Each row was made from one small tree. The marks that hang from a mark follow it in brackets, in alphabetical order. Every link used is in the known rows. Write each row's tree.
Known rows
tufule(gibo tekedat(tisiki)): -24	-37	1	-10	-170	-254	150	46	80	292	233	62	-34	-286	26	105	40	95	-37	-2	-74	-19	221	-11	-88	-121	96	320	84	-77	44	-4	57	125	-51	-255	-188	54	-40	173	52	-85	-17	-59	25	-37	-179	-260	-46	-73	-34	172	8	-56	148	-218	-153	-91	-252	-318	209	60	-36	-75	36	-35
tufule(badu gibo nesaza talo): -74	-51	-204	-79	-191	-151	340	-187	-23	-161	310	-90	-128	334	-93	-45	67	58	62	265	-200	-51	189	-24	-171	-427	172	-381	-19	14	-122	55	246	198	16	22	-139	45	-100	268	259	59	-189	-6	-61	-254	-131	-537	105	96	15	-106	218	112	349	-443	2	-4	-362	-480	160	181	90	-570	273	178
bize(tufule(badu nesaza pumikek talo tekedat(tisiki))): 21	-17	-129	-145	104	-177	202	-201	-234	197	1	74	-80	-70	31	650	321	-101	109	202	-100	-260	230	-229	70	-192	134	-90	-6	-115	-22	192	223	266	153	-254	-171	379	96	393	103	295	71	-184	91	-137	-220	-520	135	122	161	146	28	-103	231	-143	40	-228	-194	-271	-3	-3	-27	-287	93	565
debel(bize(nulad(gibo nesaza(tufule)))): 34	12	103	85	24	-299	205	-158	92	125	119	175	-42	-321	131	11	25	-446	14	49	-29	-83	-134	59	181	-73	-70	24	130	125	-147	127	-33	260	-89	-320	-61	-65	182	165	-175	146	150	68	93	222	93	90	153	-46	109	-15	116	34	119	-165	-170	180	-15	260	57	-44	35	129	-145	-16
tekedat(kelit tisiki): -72	-126	117	-171	-195	-96	256	-23	105	415	-67	89	36	-153	118	-33	-110	-100	-74	-96	-1	359	72	-59	135	77	-22	180	500	-180	1	-88	83	215	-88	-267	-24	17	-111	151	-142	-172	37	-8	275	35	18	-13	-89	102	234	38	-72	-61	118	27	-112	-131	-112	-243	157	-110	-289	-44	-68	-24
nulad(gibo nesaza(tufule(badu tekedat))): -1	127	-71	-12	10	1	56	-269	69	194	170	92	-106	-701	158	20	-55	248	-129	107	-175	35	-15	-148	262	-218	95	-229	-11	-262	-130	158	37	59	232	-110	-178	-107	77	351	53	169	-1	36	-47	302	-44	-304	80	-14	106	148	154	-126	296	-188	-6	-85	-101	416	-115	108	-131	30	160	-153
tekedat(tisiki): -34	-44	71	-208	-106	-73	166	-46	99	89	45	42	26	-87	76	81	8	-92	-30	-50	-17	-168	7	19	70	204	0	242	114	-48	13	16	43	112	-52	-182	-6	31	-158	148	-15	-57	30	-32	145	34	-50	130	-52	-27	80	54	-22	-14	45	16	-58	-50	-148	-74	217	-69	-161	-39	51	40
gibo(tufule(nesaza pumikek tekedat(kelit))): 163	-116	-83	138	-126	-250	48	-164	-250	375	-105	92	-127	-132	-252	252	-62	227	68	-124	26	252	207	-279	8	-247	-3	-132	101	-253	62	33	96	186	520	-241	-235	319	226	235	-33	137	282	37	34	-159	-117	-410	-27	-133	79	86	3	-243	-118	-67	-204	-104	-71	-251	-285	-37	-17	119	-23	319
kelit(bize(tufule(badu))): -82	42	-191	27	336	121	107	-101	-160	-2	-51	108	-57	25	68	263	291	-734	-18	-3	13	-191	15	-77	-10	21	-92	-270	120	-9	-27	8	-45	139	-195	-154	129	98	131	127	-104	204	-36	-141	73	-11	-35	-139	186	111	80	-122	-58	-17	96	-43	47	-125	-53	-65	493	-44	-234	154	-27	274
nesaza(tufule(badu gibo talo tekedat(kelit))): -20	-18	-116	108	-152	-111	272	-5	-121	279	-105	60	-143	-239	-51	329	109	87	-57	63	-182	304	188	-5	-147	-189	-20	-26	138	-116	-154	-62	100	267	157	-295	-164	104	80	230	121	100	95	-112	24	-133	-48	-524	-66	179	117	144	86	10	483	-170	6	-180	-129	-127	10	212	-54	-289	130	152
batod(talo): 43	64	47	-46	506	38	45	91	74	18	31	29	18	45	20	-20	6	-43	-148	101	-79	-105	54	-74	-31	-84	93	142	-79	24	-86	-81	68	101	51	-37	-166	94	-66	87	19	-35	40	61	30	68	19	-166	-31	97	-68	83	-133	13	1	-48	7	156	61	-71	3	-24	-32	-53	78	-205
pumikek(tufule(badu gibo tekedat(kelit(bize)))): -172	192	-126	46	-116	-162	232	-32	-204	285	-25	45	-130	-166	-198	296	100	-145	-19	-123	45	217	93	-187	-92	-187	-27	-234	371	-143	-31	-185	40	226	54	112	-155	205	137	206	-45	136	-101	-66	36	-99	-142	-500	138	148	84	55	277	-44	538	-124	-37	-118	-276	-434	124	-171	-118	26	-66	-42
debel(bize): -32	-35	45	92	-34	-32	225	-66	23	73	97	57	-77	-27	-62	-21	54	-664	-22	37	61	-73	-39	24	104	14	-55	-24	208	104	19	-31	-89	218	-87	-112	-61	-7	88	35	-107	34	104	35	52	-30	82	62	144	30	102	-13	-16	113	54	-85	-32	205	14	13	35	-8	168	125	-129	25
debel(bize(nulad tufule(gibo pumikek))): 19	-67	121	141	160	-351	195	-174	-100	87	50	155	15	127	78	265	293	-566	64	-17	1	-132	-130	91	25	-87	-92	122	131	280	-118	167	-2	270	-217	-434	-96	147	328	58	-270	142	36	-62	122	31	-88	-26	214	29	93	-165	-17	25	41	-147	-147	45	-147	-167	169	-96	105	126	-228	268
nesaza(tufule(talo)): 71	-4	-30	90	37	44	97	42	-94	-41	-188	112	-119	-79	-36	314	76	-47	43	52	-93	12	-30	87	-102	20	-50	178	-154	26	-170	54	-18	217	201	-278	19	112	19	135	105	100	159	-94	55	-61	76	-175	-38	68	71	88	77	-21	165	46	-7	-114	90	227	-21	98	-41	-204	193	287
tufule(nesaza tekedat(kelit)): 38	30	-106	148	-86	-306	79	0	-91	410	1	117	-65	-218	-204	48	-113	36	-1	134	42	400	276	-302	-6	-377	80	-184	236	-279	141	-13	109	265	232	-7	-206	71	61	270	50	7	192	-30	26	-198	56	-464	-48	49	38	197	122	-91	182	-168	-131	-6	-2	-167	-202	40	32	38	-71	432
gibo(tufule(nesaza talo tekedat(kelit(bize(debel))))): 174	-106	-117	122	-212	-220	255	114	-193	329	-127	182	-161	-391	-130	186	51	-70	194	-132	-5	-24	243	-184	-10	-352	8	-25	105	-253	7	-39	150	248	192	-308	-85	327	79	329	91	50	297	-36	125	-140	31	-455	21	-73	96	158	43	-226	-231	-107	-281	-103	146	-245	-191	-64	-66	-132	81	147
debel(bize(nulad(gibo))): 24	-17	143	46	-21	-310	208	-66	58	115	123	45	-11	-291	138	-44	36	-489	2	18	23	-124	-105	88	226	-58	-68	25	193	208	-107	63	-34	126	-184	-258	-43	-42	171	57	-176	76	91	55	78	78	52	101	124	-46	127	-22	38	82	92	-170	-127	177	-10	195	21	-60	43	108	-205	148
nesaza(tufule(badu gibo tekedat(kelit tisiki))): -74	-12	-74	66	-158	-175	304	-139	-82	329	-107	75	-76	-220	-92	267	97	92	-167	-28	-121	320	147	-31	-103	-30	-68	-98	244	-186	-80	-89	59	268	171	-313	-224	2	58	272	45	64	110	-124	78	-119	-157	-374	-65	125	120	81	64	-28	537	-132	-24	-152	-302	-133	146	186	-151	-27	31	305
kelit(bize(nulad(nesaza))): 42	47	-86	25	209	-200	3	-39	36	31	127	237	-19	-127	109	47	65	-469	61	64	48	-115	-1	-79	-35	-51	-87	43	55	95	-56	79	-9	160	-32	-155	153	14	131	114	-93	226	86	14	94	251	108	158	34	-44	-25	-33	97	-42	3	-63	-112	-12	-7	90	536	-99	-257	131	-25	-186
nulad(nesaza): 8	28	-32	-16	-10	50	-25	-167	117	20	223	170	-29	-97	63	-65	-105	64	12	78	-20	10	-3	-128	-18	-134	55	-4	-24	-135	7	118	35	115	42	67	-28	-29	-13	180	35	84	-21	58	10	335	95	26	53	-20	-26	33	71	-82	-89	-30	-47	33	-7	1	45	-35	21	-2	83	-539
tekedat(kelit(bize(debel tufule(badu gibo))) tisiki): -137	-46	-31	-143	-55	-111	405	-40	32	428	-73	189	42	-261	154	-5	264	-527	-86	-113	9	54	46	-78	186	-61	-171	-45	600	-157	-22	-87	108	295	-194	-371	-43	58	-46	252	-282	-151	-44	-165	359	-7	-91	-120	62	218	303	-163	-36	-78	161	-51	-156	-229	-220	-388	516	-137	-419	37	-73	102
kelit(bize(nulad(nesaza) tufule(badu gibo tekedat))): -9	63	-157	74	297	-261	103	-110	-100	139	92	251	-17	-150	170	323	295	-499	35	19	-49	-195	82	-99	-120	-167	-57	-95	92	44	-99	104	60	228	-260	-302	55	98	239	240	-105	333	1	-125	91	214	-53	-154	145	27	-18	-63	24	-93	124	-181	-117	-110	-154	-166	623	-62	-241	114	-81	-8
bize(debel tufule): 13	132	22	3	115	-117	138	101	-126	9	-281	163	135	-230	89	69	592	-27	59	-113	29	-496	-142	26	144	-254	-133	-98	-64	-64	-28	106	90	4	-222	-133	-143	141	74	115	-156	-130	-52	-255	174	-11	-136	-96	213	159	137	-226	18	-162	-201	91	-115	-139	87	-95	-65	-132	30	18	-93	264
kelit(bize(debel nulad(gibo) tufule(nesaza tekedat))): 61	181	-110	60	283	-443	104	90	-130	151	-76	258	57	-555	94	85	492	-450	119	46	44	-479	-9	-111	190	-372	-102	-134	35	26	-63	155	54	107	-86	-301	-36	108	213	263	-191	118	65	-192	174	18	-73	-178	175	34	65	-102	143	-158	24	-139	-232	-148	41	136	344	-135	-244	179	-83	554
nesaza(tufule(badu gibo pumikek tekedat)): -20	41	-131	102	0	-148	102	-203	-202	183	-20	4	-116	-78	-184	369	224	239	-136	104	-81	170	128	-70	-88	-109	-45	-171	-26	-63	-87	50	35	171	564	-185	-284	98	206	145	40	243	99	-93	-70	-169	-281	-391	-47	91	12	46	91	2	539	-131	64	-158	-329	2	48	232	-10	9	89	324
tufule(talo): 73	-73	-8	-86	-78	51	89	156	18	-9	44	23	-81	-94	150	135	21	-57	162	120	-75	-120	105	40	2	-123	69	256	-81	83	-93	43	91	51	-43	-104	99	148	-72	70	153	23	6	-4	32	-3	91	-125	-11	45	54	134	21	40	-53	-47	19	-52	131	-32	-49	10	27	-390	187	-156

Which tree is each row?
-44	-130	39	-173	-124	-242	306	-92	53	450	-51	124	-3	-366	201	39	0	-375	-47	-162	-34	220	51	-74	234	87	-101	7	601	-140	-99	-102	88	228	-115	-449	62	44	3	236	-217	8	65	-9	319	86	-11	8	-55	41	288	-21	-42	-77	156	-66	-188	-178	-197	-175	446	-152	-524	33	-101	77
tekedat(kelit(bize(nulad(gibo(tufule(badu))))) tisiki)
51	-18	-59	-57	-154	6	88	-252	61	216	221	56	-116	-705	223	-6	-101	313	-49	-109	-155	-64	31	-183	280	-226	141	-261	-5	-309	-87	105	91	-40	61	-130	-162	24	95	353	49	138	-19	100	-46	348	-92	-281	119	-152	91	144	29	-216	-53	-216	-120	-61	-75	134	-218	-3	-107	25	128	-408
nulad(gibo(tufule(badu tekedat)) nesaza)
13	-112	-32	73	-254	-189	155	280	27	466	191	78	-113	-380	148	82	-18	92	70	87	-118	328	329	-35	-90	-426	153	349	188	-72	-55	-58	172	199	-91	-284	-109	172	35	135	117	-116	-22	-59	36	-53	-6	-566	-74	98	42	270	8	-39	127	-256	-128	-170	-3	-403	-50	66	-7	-414	115	-274
tufule(gibo talo tekedat(kelit))
104	-32	-2	-46	-85	-153	39	-167	-73	226	88	-34	-115	-535	33	62	-16	241	11	-84	-84	-77	58	-144	330	-143	137	-62	-18	-174	-43	143	48	-35	347	-288	-191	148	117	260	-30	41	58	51	7	-63	-232	-339	56	-197	113	100	22	-215	-34	-192	-176	-174	-127	135	-262	-19	-165	84	140	390
nulad(gibo(tufule(nesaza pumikek tekedat(tisiki))))
170	-159	-75	67	-151	-64	191	-53	-142	-55	-94	65	-164	67	-115	180	-55	63	200	-145	-77	-126	61	-38	-120	-170	72	-14	-148	-75	-78	20	112	153	102	-251	-5	272	18	247	132	68	151	28	46	-118	34	-275	57	-169	38	23	17	-190	-297	-83	-205	-30	68	-210	-185	-48	18	-192	190	212
gibo(tufule(nesaza talo))
31	109	-29	57	33	17	-23	-201	101	199	181	171	-111	-726	168	3	-94	215	-81	88	-159	71	-48	-128	247	-214	117	-29	-77	-218	-123	193	1	74	231	-160	-148	-67	85	321	40	114	3	30	-33	332	-2	-269	56	-76	52	184	139	-183	152	-146	-83	-111	17	458	-148	63	-123	83	191	-119
nulad(gibo nesaza(tufule(tekedat)))
28	-108	-11	-89	-48	-47	4	-34	-26	22	358	-18	-98	173	72	72	118	165	97	226	-122	-7	135	36	-17	-318	150	326	-90	232	-174	185	113	91	343	-193	-104	220	93	8	47	14	-160	14	-22	-80	-199	-314	6	44	9	-20	49	56	90	-207	-3	-216	-213	-282	89	68	22	-437	275	-199
tufule(gibo pumikek talo)
-87	-102	9	-130	-63	-40	248	-11	83	435	-28	168	-23	-202	102	-19	-50	-565	-81	-70	41	291	98	-109	165	71	-88	129	580	-156	14	-119	43	312	-54	-315	88	43	-74	187	-194	-87	65	-34	310	28	54	-2	-58	114	241	8	-48	-38	142	-2	-138	-164	-114	-232	473	-113	-432	87	-62	16
tekedat(kelit(bize) tisiki)
40	-1	-98	-48	-113	-87	302	2	-100	218	-146	64	-118	-384	-3	518	136	-5	-21	95	-125	-89	206	-22	-21	47	-32	66	11	-167	-93	-7	72	246	231	-270	-86	159	-38	313	206	208	229	-126	66	-86	-24	-274	-84	97	140	293	83	12	443	-38	54	-117	-72	120	36	159	-105	-294	172	278
nesaza(tufule(badu talo tekedat(tisiki)))
-93	161	-133	-101	-214	-274	359	-60	-152	100	90	47	-188	-48	-239	432	95	3	132	55	-59	-160	157	-151	-150	-261	119	-73	118	-93	-75	-32	183	325	107	58	-175	323	-68	398	190	159	-79	-44	43	-180	-136	-598	140	52	42	163	383	-62	525	-224	-89	-90	-323	-486	47	-161	-4	-339	174	206
pumikek(tufule(badu gibo nesaza talo tekedat(tisiki)))
141	-127	-175	41	-240	-170	277	-68	-204	155	-108	6	-171	-183	-138	354	5	154	140	-86	-71	-137	272	-173	-87	-205	81	-244	-63	-248	-9	-40	171	144	154	-164	-122	306	51	346	247	240	232	-4	-10	-175	-60	-461	35	-110	58	198	37	-141	-48	-166	-126	-2	-27	-258	-233	50	42	-260	125	175
gibo(tufule(badu nesaza talo tekedat))
80	-129	-59	-43	-124	-31	106	-272	-205	67	-104	-74	-81	64	-108	257	88	237	16	-206	-20	-37	55	-118	45	30	-65	-310	39	-141	-45	1	73	-21	352	-122	-134	236	182	96	-19	265	101	44	-7	-64	-231	-104	36	-83	93	-91	-70	-91	-48	-2	-8	-78	-197	-218	-118	9	-33	18	20	-10
gibo(tufule(badu pumikek))
-11	29	-85	2	63	-4	58	-280	-197	18	-156	-7	-80	101	-176	324	166	117	-111	81	-53	132	-17	-64	4	79	-149	-276	-31	-50	-114	68	-12	143	576	-87	-159	71	162	115	-15	277	125	-48	-11	-115	-181	-153	-21	132	92	-45	76	44	467	29	145	-127	-235	183	24	185	-69	15	67	382
nesaza(tufule(badu pumikek))
77	-26	-66	6	251	-37	19	-158	-224	-57	-14	115	-66	219	20	440	272	-139	171	169	-82	-162	18	-110	-2	-234	89	35	-158	65	-90	270	131	216	118	-246	-61	357	144	227	9	162	-21	-145	78	-117	-97	-413	166	85	104	-43	45	-135	-38	-45	-33	-238	-28	-174	-63	-65	30	-191	118	562
bize(tufule(nesaza pumikek talo))
55	181	-65	-13	152	-327	109	21	30	100	58	262	23	-566	138	-158	306	-314	52	46	43	-380	-106	-46	220	-249	-192	-70	48	23	-136	135	11	88	118	-177	9	-53	133	193	-166	112	68	-41	160	223	3	113	104	11	67	-142	197	-78	40	-96	-175	-66	15	338	421	-87	-291	131	24	-33
kelit(bize(debel nulad(gibo nesaza(tufule))))
113	-189	-110	-47	-335	-217	402	-98	-166	361	-128	41	-165	-270	-83	343	-31	107	103	-131	-82	32	298	-197	9	-172	44	-161	199	-343	-9	-85	210	260	113	-303	-126	317	-10	431	165	151	257	-17	123	-152	-48	-459	-22	-56	177	199	3	-161	14	-162	-171	-88	-87	-398	-168	-2	-99	-285	99	157
gibo(tufule(badu nesaza talo tekedat(kelit tisiki)))
78	-37	-43	33	-18	-174	146	-6	-108	258	57	136	-152	-219	-38	437	146	108	15	135	-146	28	161	-10	-71	-125	35	428	-108	30	-139	128	41	299	513	-438	-173	235	98	234	87	134	161	-115	48	-103	-151	-368	-84	28	44	193	105	-52	319	-86	-56	-245	-179	6	79	148	-74	-228	268	246
nesaza(tufule(gibo pumikek talo tekedat(tisiki)))
-88	-112	-9	-80	42	-67	313	-67	27	356	-3	223	-56	-54	150	118	73	-650	-20	-47	-54	236	67	-93	51	-65	-33	140	500	-102	-56	-27	93	398	-208	-475	57	147	-35	303	-192	-98	-17	-116	327	-24	39	-241	42	136	258	-55	-40	-105	108	-88	-189	-233	-154	-412	512	-130	-400	-50	25	251
tekedat(kelit(bize(tufule(gibo nesaza talo))) tisiki)
25	-25	62	199	92	-377	219	-97	-8	193	115	268	-7	-155	146	268	202	-564	53	-16	-28	-153	-34	26	-45	-181	-18	150	138	110	-63	148	38	337	-399	-417	-113	101	272	202	-174	165	88	-59	111	198	15	-82	227	-19	60	0	3	-50	-10	-199	-238	111	-50	-183	157	-85	135	119	-233	-8
debel(bize(nulad(nesaza) tufule(gibo tekedat)))
-7	20	-5	28	-19	-278	161	127	-32	357	-138	176	55	-316	70	-172	153	-315	-5	-29	104	238	29	-100	159	-226	-189	-96	462	-64	-45	-82	74	157	-28	-149	19	-5	127	60	-268	-52	90	-46	245	41	70	-12	-19	173	181	-134	51	-36	71	-9	-157	-90	31	-89	263	-117	-280	81	-185	-67
tekedat(kelit(bize(debel nulad)))
49	-26	86	112	196	-390	191	-230	-146	58	-6	175	-8	170	-17	294	254	-598	102	71	50	-157	-107	-22	56	-125	-68	-28	102	232	-72	185	14	323	-69	-343	-99	159	299	161	-235	228	142	-56	131	-17	-30	-44	226	7	120	-118	47	0	60	-130	-126	99	-99	-56	63	-112	114	145	-230	524
debel(bize(nulad tufule(nesaza pumikek)))
-129	-127	-18	-147	-23	6	373	-76	20	381	-30	167	-35	-124	217	172	115	-619	-48	-82	-64	214	126	-59	90	31	-25	81	562	-137	-65	-76	107	355	-261	-436	59	118	-37	265	-152	-49	-41	-103	319	9	-25	-200	39	196	290	-60	-95	-68	188	-79	-94	-258	-182	-432	540	-98	-445	-85	5	90
tekedat(kelit(bize(tufule(badu gibo talo))) tisiki)
67	136	-86	-23	129	-330	101	95	33	79	66	274	58	-362	87	-133	309	-372	90	63	106	-395	-31	-72	104	-248	-187	-41	82	54	-48	98	31	114	37	-91	34	-19	97	129	-153	121	89	-67	163	229	43	216	79	41	11	-146	169	-65	-65	-38	-153	-4	26	105	500	-115	-221	91	-33	-219
kelit(bize(debel nulad(nesaza)))
75	122	-101	28	117	-350	168	106	18	50	70	319	4	-335	84	-72	351	-352	119	87	24	-381	-18	-6	11	-307	-204	68	3	99	-156	113	54	182	64	-222	36	15	96	180	-118	132	96	-92	172	191	46	87	67	59	19	-154	202	-48	19	-89	-214	-58	-7	83	540	-68	-216	-33	63	-193
kelit(bize(debel nulad(nesaza(tufule(gibo talo)))))
-65	9	-103	-1	56	-188	245	-210	-198	296	-162	107	-2	-85	-3	429	222	-159	-18	-1	-55	51	176	-202	16	-129	52	-310	248	-264	57	28	179	277	-195	-215	-160	191	69	389	-12	132	50	-186	157	-136	-121	-479	126	131	185	58	-10	-132	251	-115	-49	-153	-174	-331	31	-47	-95	-6	-105	614
bize(tufule(badu nesaza tekedat(kelit tisiki)))
98	-100	-128	-63	-182	-263	195	-321	-217	246	-53	13	-134	-83	-234	387	59	227	29	-88	-7	-82	241	-282	49	-84	44	-280	44	-280	68	18	133	146	513	-192	-272	314	114	368	83	299	257	7	34	-189	-256	-328	-2	-146	106	101	32	-171	68	-126	-93	-72	-298	-288	-112	29	-57	10	55	329
gibo(tufule(badu nesaza pumikek tekedat(tisiki)))
-12	39	-49	140	6	38	32	-240	92	-25	133	238	-96	-22	-13	33	-49	112	-45	45	-117	118	-73	-34	-162	-150	22	10	-106	-87	-119	139	14	271	145	-129	-91	-60	60	216	25	93	-8	8	-12	275	46	-105	51	2	-29	-58	113	-119	52	-83	-90	-35	-111	-4	154	62	-8	9	153	-296
nulad(nesaza(tufule(gibo)))
29	127	-92	55	145	-342	122	50	14	58	42	317	16	-290	42	-93	359	-366	44	41	49	-330	-56	-20	17	-248	-229	-19	43	73	-106	108	25	180	88	-194	-11	-21	129	165	-147	126	79	-79	169	185	11	132	84	42	-17	-204	187	-59	15	-77	-199	-43	-44	78	571	-70	-219	114	0	-108
kelit(bize(debel nulad(nesaza(tufule(gibo)))))
5	-26	-104	139	-76	-402	13	-183	-120	449	301	72	-112	18	-284	-6	-12	254	-24	247	12	534	308	-310	-31	-569	159	-103	199	-104	61	123	155	292	616	-114	-399	133	217	219	-42	25	39	14	-27	-279	-239	-657	-15	34	-12	71	165	-99	308	-329	-155	-152	-349	-431	-53	109	51	19	3	375
tufule(gibo nesaza pumikek tekedat(kelit))
40	-45	111	136	156	-302	226	-94	-72	70	-89	175	30	-2	108	281	241	-656	64	-47	14	-196	-141	104	38	-8	-99	76	132	224	-95	89	-29	270	-402	-374	-4	93	244	80	-216	157	118	-76	149	69	54	67	222	31	109	-78	-49	7	-29	-68	-136	118	28	-32	95	-135	89	148	-282	267
debel(bize(nulad tufule))
215	-164	-74	13	-212	-212	264	25	-119	203	-64	126	-171	-277	-92	366	-30	82	176	-134	-81	-210	241	-118	-88	-133	88	183	-83	-218	8	17	139	222	129	-345	-83	339	-25	374	192	94	272	-14	85	-126	0	-339	-16	-213	43	250	8	-222	-239	-101	-254	-80	32	-248	-166	-38	-33	-215	177	205
gibo(tufule(nesaza talo tekedat(tisiki)))
32	-32	90	89	-19	-313	203	-111	68	95	135	195	-21	-131	54	14	8	-485	54	66	40	-114	-54	27	70	-48	-73	71	161	150	-59	95	0	282	-162	-198	-56	-13	152	127	-119	173	165	74	98	208	132	199	114	-19	70	-12	74	67	3	-127	-133	231	2	43	114	-87	112	96	-194	-222
debel(bize(nulad(nesaza)))
